What can hang from each mark
peve: bevi mero vapof vena
vapof: gerez
purir: vena
bevi: gerez peve
mero: gerez peve
vena: peve purir
gerez: mero vapof

Each row was made from one small tree. The marks that hang from a mark follow it in brackets, in alphabetical order. Every link used is in the known rows. Write each row's tree.
Known rows
mero(gerez(vapof) peve(bevi vena)): [12.2,-14.1,8.9,-17.1,1.3,21.2,12.7,-13.4,-7.1,-11.1,29.8,-11.9,4.1,-3.0,24.8,19.4,21.5,-10.5,7.3,-4.2,6.7,13.9,17.4,23.1,-5.3]
gerez(mero vapof): [2.8,-10.7,-4.0,-23.6,40.9,16.9,16.6,-36.5,6.4,-33.4,26.9,-6.5,-9.8,8.4,13.0,30.6,18.7,-51.3,-0.3,9.0,-8.1,1.6,9.0,22.3,-14.1]
peve(bevi vapof): [2.1,-7.6,16.5,-21.1,3.0,6.8,20.9,-27.5,5.6,-17.0,-5.4,2.2,12.1,-17.4,9.7,3.7,-20.7,-9.4,16.3,5.4,3.9,2.5,15.4,5.8,-31.6]
purir(vena(peve)): [29.6,4.4,17.7,-17.3,9.1,6.5,-4.0,-27.6,15.3,-42.8,21.6,-2.0,22.4,-0.1,23.4,6.6,-0.9,-4.4,-3.6,-3.2,-14.5,-10.5,10.6,23.2,-18.6]
purir(vena(peve(vapof))): [26.0,12.4,23.1,-14.4,3.7,5.5,2.6,-32.6,19.0,-37.7,16.4,1.0,23.5,-5.5,10.6,5.6,-24.5,3.4,-0.2,0.2,-8.8,-13.5,16.7,15.4,-23.0]
vena(peve(bevi vapof(gerez(mero)))): [6.3,3.7,21.1,-24.0,26.9,6.0,29.5,-48.1,1.1,-27.6,-6.3,-2.7,16.6,-13.3,4.2,-7.6,21.9,-5.4,12.1,11.4,13.7,-2.2,15.7,-2.9,-28.3]
bevi(gerez(vapof) peve(vena)): [-0.2,-8.3,-6.0,1.3,-2.0,4.2,4.8,9.3,-5.2,-22.0,21.6,-14.5,-2.7,-21.5,25.9,40.5,19.9,-23.9,-9.6,-2.0,21.0,3.4,23.2,28.6,-11.2]
bevi(peve(vena)): [2.9,-9.7,2.6,3.1,-5.2,3.5,2.5,1.3,5.4,-31.2,16.4,-5.1,7.3,-18.1,18.1,6.8,-0.2,-13.2,2.0,-8.2,12.2,3.7,16.3,11.9,-17.6]
vena(peve(vapof) purir): [3.8,14.4,21.0,-15.9,23.4,14.8,-3.9,-35.4,-3.5,-40.6,7.3,-2.6,20.3,-10.3,11.7,-13.8,19.3,-0.1,-4.4,9.2,-10.3,-21.3,13.1,20.0,-28.9]
vena(peve(bevi mero) purir): [12.6,9.8,19.8,-22.1,17.1,5.0,18.0,-27.7,-15.3,-26.7,-2.1,2.4,23.3,-2.5,34.1,-15.1,20.0,11.7,2.0,5.5,0.9,-18.0,9.3,29.4,-34.3]
vapof(gerez(mero(peve))): [-5.0,-10.8,1.0,-17.1,25.0,29.7,10.5,-50.8,-6.6,-35.2,17.7,-11.4,7.4,12.4,5.8,3.4,46.2,-25.3,12.9,-1.5,5.9,14.7,-6.6,2.4,-21.5]
gerez(mero(peve(bevi vapof))): [3.3,7.2,3.4,-30.8,18.1,15.5,21.2,-32.6,-9.7,-14.8,13.3,-4.7,5.2,-3.1,14.1,-10.5,3.7,-16.9,19.2,0.7,10.0,14.0,5.7,2.7,-23.6]
bevi(peve(mero vapof vena)): [-0.9,3.7,10.6,10.7,-23.0,-0.7,24.5,-6.5,5.8,-13.7,4.0,5.5,12.6,-15.8,7.3,9.3,-52.3,6.5,10.0,-4.3,28.7,-4.8,23.2,9.4,-29.5]
gerez(mero(peve(vena(purir))) vapof): [8.7,6.6,-8.2,-18.2,27.2,19.2,22.4,-23.5,-19.3,-24.1,45.5,-13.5,-0.7,5.7,27.7,15.7,29.3,-30.5,2.2,4.0,5.4,-2.8,8.6,19.8,-8.2]
bevi(gerez(mero(peve(vapof)))): [-7.7,9.9,-6.7,-26.4,17.3,24.3,2.5,-24.2,-15.8,-15.8,20.0,-14.8,4.1,-4.6,11.2,11.2,17.0,-19.8,7.6,3.2,5.0,13.5,1.6,20.4,-21.5]
bevi(gerez(mero)): [-8.2,-2.1,-9.4,-26.2,30.7,18.3,3.4,-18.2,-8.5,-23.4,17.9,-14.0,2.5,-5.8,13.6,23.2,28.1,-29.7,1.0,8.1,-5.5,8.5,0.8,31.5,-21.3]
peve(vapof vena(purir)): [-0.7,6.8,10.5,-3.2,-1.3,10.8,19.9,-14.4,-6.2,-20.9,19.7,-3.0,20.1,-19.7,7.5,7.4,-25.7,1.9,9.1,8.5,3.6,-16.1,16.8,12.6,-25.9]
peve(vapof): [-2.8,-8.2,13.1,-12.4,6.7,16.1,3.6,-34.1,11.1,-27.8,7.2,-0.1,10.9,-8.4,0.3,10.5,-23.2,-17.7,10.1,4.0,-6.7,-1.8,10.9,10.8,-29.1]
gerez(mero(peve) vapof): [7.5,-6.3,-6.4,-25.6,32.3,23.8,8.9,-39.1,-5.3,-30.0,35.6,-10.9,-8.5,14.2,22.3,17.1,30.3,-46.1,3.1,0.6,-3.3,9.2,3.6,18.2,-10.8]
vapof(gerez(mero)): [-8.6,-15.2,3.3,-15.2,32.6,22.6,16.6,-48.6,3.2,-37.6,10.4,-7.7,6.8,7.1,-1.4,15.4,35.3,-29.5,9.2,6.5,1.8,7.8,-1.6,6.5,-24.2]
mero(peve): [6.3,-12.5,3.8,-17.9,4.7,26.5,-11.6,-31.8,-4.2,-31.8,22.4,-10.0,9.4,4.9,23.4,-1.8,20.6,-19.3,9.7,-9.9,-9.4,9.8,-3.1,15.0,-20.2]
bevi(gerez): [-5.2,-11.8,-1.6,-18.5,11.7,19.6,-8.0,-15.3,-4.5,-26.1,11.5,-12.9,8.2,-9.9,18.6,26.6,21.3,-21.6,0.2,2.8,-9.7,5.0,2.6,33.1,-23.8]
purir(vena(peve(mero))): [29.5,8.9,19.0,-13.6,-0.2,4.5,9.8,-29.9,13.6,-32.9,16.5,3.6,25.1,8.1,23.1,10.2,-24.9,6.2,0.0,-3.3,-6.1,-14.3,10.2,28.4,-26.0]
vena(peve(bevi vapof(gerez)) purir): [2.8,8.2,28.5,-17.8,21.8,11.2,18.2,-43.8,-10.1,-34.4,-10.8,-1.8,24.5,-14.9,12.9,-15.6,38.1,8.9,4.0,10.6,9.4,-14.1,14.9,5.2,-33.5]

Which tree is each row?
[-8.0,-11.9,11.5,-0.1,8.8,19.7,-2.7,-20.0,11.5,-30.6,6.0,4.2,-5.0,11.6,7.3,22.6,10.2,-17.0,-9.9,-5.8,7.1,7.8,15.7,33.9,-21.5] : bevi(peve(mero(gerez(vapof))))
[4.8,-12.7,10.2,-1.2,-1.9,16.3,25.0,-17.5,6.3,-11.2,24.6,-1.7,7.5,5.7,7.3,42.4,-27.6,-8.2,4.1,5.2,1.3,-4.6,18.8,36.3,-16.5] : peve(mero(gerez(vapof)) vena)
[7.0,-6.2,14.2,-8.2,-18.3,11.9,32.4,-30.4,-10.0,-8.2,9.1,-8.0,21.9,-17.4,14.6,0.3,-6.0,7.6,26.8,-3.6,27.4,7.6,13.9,-10.9,-24.0] : mero(peve(bevi vapof(gerez) vena))
[12.8,5.8,18.1,-27.3,27.2,7.2,4.0,-23.8,-12.9,-37.3,2.7,-4.5,19.5,-12.2,33.7,-17.8,47.5,-0.8,-2.1,5.4,-7.8,-13.5,10.0,24.5,-26.7] : vena(peve(bevi) purir)
[-2.4,4.2,11.7,-0.1,-7.3,24.6,16.5,-33.5,-17.7,-22.7,19.9,-10.0,23.1,-7.2,8.9,-0.7,8.8,8.0,15.0,-1.4,17.5,-3.2,7.7,-1.6,-24.1] : mero(peve(vapof(gerez) vena(purir)))
[4.4,-11.5,3.5,-20.7,2.2,5.1,30.3,-19.5,-8.6,-4.1,1.7,-3.1,4.2,-2.3,32.2,39.2,-3.5,-15.3,5.9,6.7,12.5,0.4,13.0,37.3,-29.1] : peve(bevi(gerez(vapof)) mero)
[-0.5,13.3,12.0,2.3,-12.8,7.0,35.1,-17.9,-8.9,-8.8,12.4,4.7,24.1,-10.2,6.7,11.9,-55.1,14.5,13.2,8.6,13.1,-21.5,16.3,19.5,-34.2] : peve(mero vapof vena(purir))
[12.1,-7.7,0.0,-11.9,-14.2,-4.0,47.4,-1.5,-12.9,8.2,13.0,-6.5,11.0,-15.1,34.8,45.7,-25.8,-3.8,11.8,7.2,24.2,-4.9,21.3,33.3,-23.4] : peve(bevi(gerez(vapof)) mero vena)
[-7.3,-2.8,14.9,17.1,-22.2,3.9,31.8,-21.1,5.6,-17.4,-3.5,4.4,16.0,-11.7,-1.8,14.1,-35.1,9.5,12.2,-2.9,39.2,-1.9,21.5,-0.4,-31.7] : bevi(peve(mero vapof(gerez) vena))
[-2.4,13.1,26.9,-4.6,14.1,16.8,17.9,-53.6,-7.4,-33.3,-5.9,2.8,26.7,2.1,4.4,-5.0,10.1,15.2,2.3,10.7,9.0,-22.9,10.4,15.8,-39.1] : vena(peve(mero vapof(gerez)) purir)
[31.6,5.5,13.5,-26.1,10.1,-1.3,12.4,-17.2,4.3,-27.7,16.4,-7.0,14.8,-8.5,36.4,26.8,14.7,-7.9,-7.8,1.7,0.1,-8.0,19.4,32.4,-16.3] : purir(vena(peve(bevi(gerez(vapof)))))
[8.6,14.1,24.3,-24.2,21.6,6.0,10.5,-29.5,-10.5,-30.9,-2.4,-0.9,21.5,-18.1,20.7,-19.3,21.4,5.9,1.7,9.8,-1.2,-17.1,16.7,15.2,-31.0] : vena(peve(bevi vapof) purir)
[8.2,-9.7,10.3,-19.1,-5.1,22.3,6.8,-8.1,-9.5,-10.8,22.2,-11.3,13.6,-8.5,20.3,1.0,16.2,4.0,14.1,-7.7,4.3,17.4,10.6,19.3,-11.9] : mero(gerez peve(bevi vena))
[-4.2,16.8,18.9,-16.3,39.9,18.5,12.6,-51.2,-8.2,-42.9,4.0,-4.7,18.3,-3.2,-0.3,-12.0,42.8,-4.4,-0.7,14.5,3.2,-15.6,9.3,8.6,-29.2] : vena(peve(vapof(gerez(mero))) purir)
[-4.7,-1.3,6.8,-4.2,7.7,11.7,40.3,-34.4,2.8,-18.7,16.0,-5.9,15.3,-13.0,-11.5,19.2,-19.0,-10.6,19.1,11.2,19.5,-2.1,14.8,-5.1,-23.5] : peve(vapof(gerez(mero)) vena)
[-7.0,-5.4,13.8,-20.9,20.1,10.8,38.6,-46.4,0.8,-19.5,-7.7,-0.2,10.1,-9.5,-3.5,6.0,5.4,-14.2,19.5,11.2,18.8,8.3,11.6,-6.9,-31.5] : peve(bevi vapof(gerez(mero)))
[-6.7,-7.6,-1.9,-2.1,2.3,9.8,3.1,-9.9,-2.2,-21.1,5.0,-4.6,-5.1,-1.0,25.4,38.3,14.1,-21.7,-10.9,-2.5,19.0,3.4,14.8,38.3,-24.5] : bevi(gerez(vapof) peve(mero))
[-5.0,9.3,13.9,-8.0,0.4,32.4,-2.2,-17.7,-14.3,-18.2,27.4,-9.1,17.0,-5.0,1.8,-3.7,6.3,12.2,5.9,-1.6,0.1,2.4,11.3,20.4,-16.7] : mero(gerez peve(vapof vena(purir)))
[-10.4,-3.4,-0.5,-3.6,-3.9,10.8,-3.3,-4.9,-5.9,-21.2,-0.1,-3.6,4.2,-5.2,20.8,20.2,9.8,-6.9,-4.4,-5.6,16.7,6.8,8.0,34.5,-30.0] : bevi(gerez peve(mero))
[-7.8,9.4,2.5,7.3,-24.4,0.4,19.9,5.8,-6.5,-4.0,2.9,-3.0,12.1,-23.4,10.9,24.4,-38.1,9.6,4.3,-1.0,34.8,-1.1,22.6,22.6,-29.3] : bevi(gerez peve(mero vapof vena))
[3.5,7.6,1.9,-12.7,-10.2,-0.1,40.3,6.1,-29.2,3.5,7.0,-5.8,23.0,-19.0,35.1,19.9,-9.7,16.9,10.5,6.8,20.0,-10.2,12.9,36.9,-31.7] : peve(bevi(gerez) mero vena(purir))
[-4.8,9.3,9.3,6.1,-3.3,5.3,8.9,-1.8,-4.1,-29.1,10.9,-1.0,11.9,-22.7,8.9,-2.4,-8.3,1.1,-0.5,-1.7,18.2,-7.8,21.5,9.2,-24.5] : bevi(peve(vapof vena(purir)))
[2.8,18.4,18.2,-26.8,20.3,6.9,6.5,-19.0,-19.7,-22.9,-3.7,-7.3,21.5,-24.5,24.5,-8.4,32.3,8.8,-2.4,12.2,3.6,-13.9,16.5,26.2,-30.5] : vena(peve(bevi(gerez) vapof) purir)
[4.2,0.8,11.0,-18.6,3.3,25.1,4.4,-5.7,-22.7,-15.7,22.9,-11.6,16.3,-7.6,23.7,-7.6,34.2,11.2,7.9,-4.9,3.5,9.7,8.1,25.4,-14.7] : mero(gerez peve(bevi vena(purir)))
[-7.7,-0.1,13.8,2.6,-8.3,8.0,8.5,-22.3,10.0,-24.0,-7.5,8.9,6.8,-3.4,3.3,3.3,-32.1,-3.3,4.5,-4.2,18.7,1.2,15.9,12.6,-34.4] : bevi(peve(mero vapof))
[-11.8,-5.7,10.2,-12.0,23.7,21.5,23.2,-52.8,7.6,-30.4,3.8,-3.0,8.4,-0.9,-13.9,13.0,3.4,-22.1,13.3,10.1,8.8,4.0,6.9,-1.7,-29.3] : peve(vapof(gerez(mero)))
[2.0,0.0,21.3,-8.3,-16.9,5.9,43.5,-11.7,1.6,6.8,-0.2,5.9,20.1,-14.5,-0.7,17.1,-59.9,20.2,20.2,6.6,19.3,-0.8,24.1,19.2,-29.3] : peve(bevi mero(gerez) vapof vena)
[4.4,2.4,5.3,-1.6,-5.7,9.1,27.5,-11.9,-11.6,-16.2,19.2,-0.2,22.1,-3.6,21.3,14.1,-24.3,7.5,9.3,4.1,5.8,-17.6,8.6,28.7,-29.0] : peve(mero vena(purir))
[-3.6,-6.0,-10.7,-26.2,35.9,17.7,10.4,-22.9,-6.0,-23.7,25.9,-14.8,-7.3,-1.2,18.2,42.6,33.4,-44.7,-4.9,11.7,-2.7,5.5,7.9,35.6,-15.4] : bevi(gerez(mero vapof))
[-2.8,18.6,27.8,-12.3,20.4,22.8,0.7,-36.8,-4.3,-29.6,0.7,3.3,21.0,3.2,0.6,-7.9,4.2,17.3,-5.4,10.3,-6.8,-18.3,13.7,34.8,-32.5] : vena(peve(mero(gerez) vapof) purir)
[17.5,-8.6,4.1,-17.6,-11.5,9.3,18.5,-10.0,-13.0,-10.0,23.8,-10.6,16.6,-14.1,35.2,-2.0,1.7,-2.0,20.7,-8.6,10.7,8.7,9.1,7.6,-17.0] : mero(peve(bevi vena))
[-4.4,-4.3,-5.5,0.4,-6.6,5.3,-1.1,14.2,-6.8,-22.1,16.5,-13.5,7.2,-26.3,21.9,22.5,15.5,-9.1,-3.1,-5.0,18.3,6.4,15.4,25.5,-17.2] : bevi(gerez peve(vena))
[13.4,-0.4,9.9,-14.9,-18.2,7.0,25.3,-14.5,-10.7,-4.4,17.5,-6.7,18.3,-20.0,23.5,-4.3,-25.0,4.7,24.7,-4.9,17.9,5.5,15.7,-0.2,-21.6] : mero(peve(bevi vapof vena))
[17.4,-2.3,-6.2,-25.4,16.8,7.5,36.2,-19.3,-13.6,-11.1,36.8,-12.2,-2.2,-2.5,32.2,17.0,14.6,-31.1,12.6,1.8,15.2,8.3,14.0,11.5,-8.1] : gerez(mero(peve(bevi vena)) vapof)
[2.2,-13.8,13.5,-27.1,11.2,30.6,-9.5,-24.5,-7.0,-21.3,12.4,-8.4,8.1,3.6,17.9,-5.9,36.9,-5.0,8.7,-8.9,-6.8,22.2,3.1,22.5,-17.0] : mero(gerez peve(bevi))
[9.9,1.0,15.2,-7.5,-23.7,-6.3,53.6,-13.4,-1.5,6.4,0.6,6.6,22.2,-18.5,14.0,13.8,-71.9,14.5,26.2,6.2,25.4,-8.5,23.1,8.7,-33.5] : peve(bevi mero vapof vena)
[5.3,-18.1,12.6,-25.0,15.7,29.8,-2.9,-29.7,-3.8,-22.3,19.1,-8.6,-1.8,8.6,20.4,14.1,41.2,-20.9,2.5,-5.2,-3.9,19.3,9.8,26.6,-11.4] : mero(gerez(vapof) peve(bevi))
[3.6,-4.3,24.8,-9.8,15.5,15.9,4.9,-52.3,10.6,-39.2,-0.6,-4.2,20.1,-8.1,-0.9,0.5,14.8,-6.4,5.7,6.8,0.7,-9.2,12.9,2.9,-28.1] : vena(peve(vapof(gerez)))
[9.6,3.1,9.3,-10.0,-8.1,-1.4,44.3,-5.0,-18.2,-4.4,8.1,2.3,23.2,-12.0,31.0,6.5,-22.9,14.6,15.6,4.6,14.9,-13.4,12.7,24.6,-31.4] : peve(bevi mero vena(purir))
[-9.6,-0.9,-11.7,-14.8,30.9,12.4,0.7,-8.3,-4.6,-30.9,17.7,-12.2,-14.9,-5.3,19.2,31.4,47.7,-42.6,-13.8,2.8,14.2,12.2,13.7,30.8,-14.2] : bevi(gerez(mero vapof) peve)
[3.3,-4.7,4.2,7.8,-15.6,1.0,17.4,-1.4,3.5,-20.3,11.5,1.7,10.4,-9.0,18.5,11.0,-26.4,-0.4,6.4,-8.2,21.7,-2.0,16.1,18.3,-25.2] : bevi(peve(mero vena))
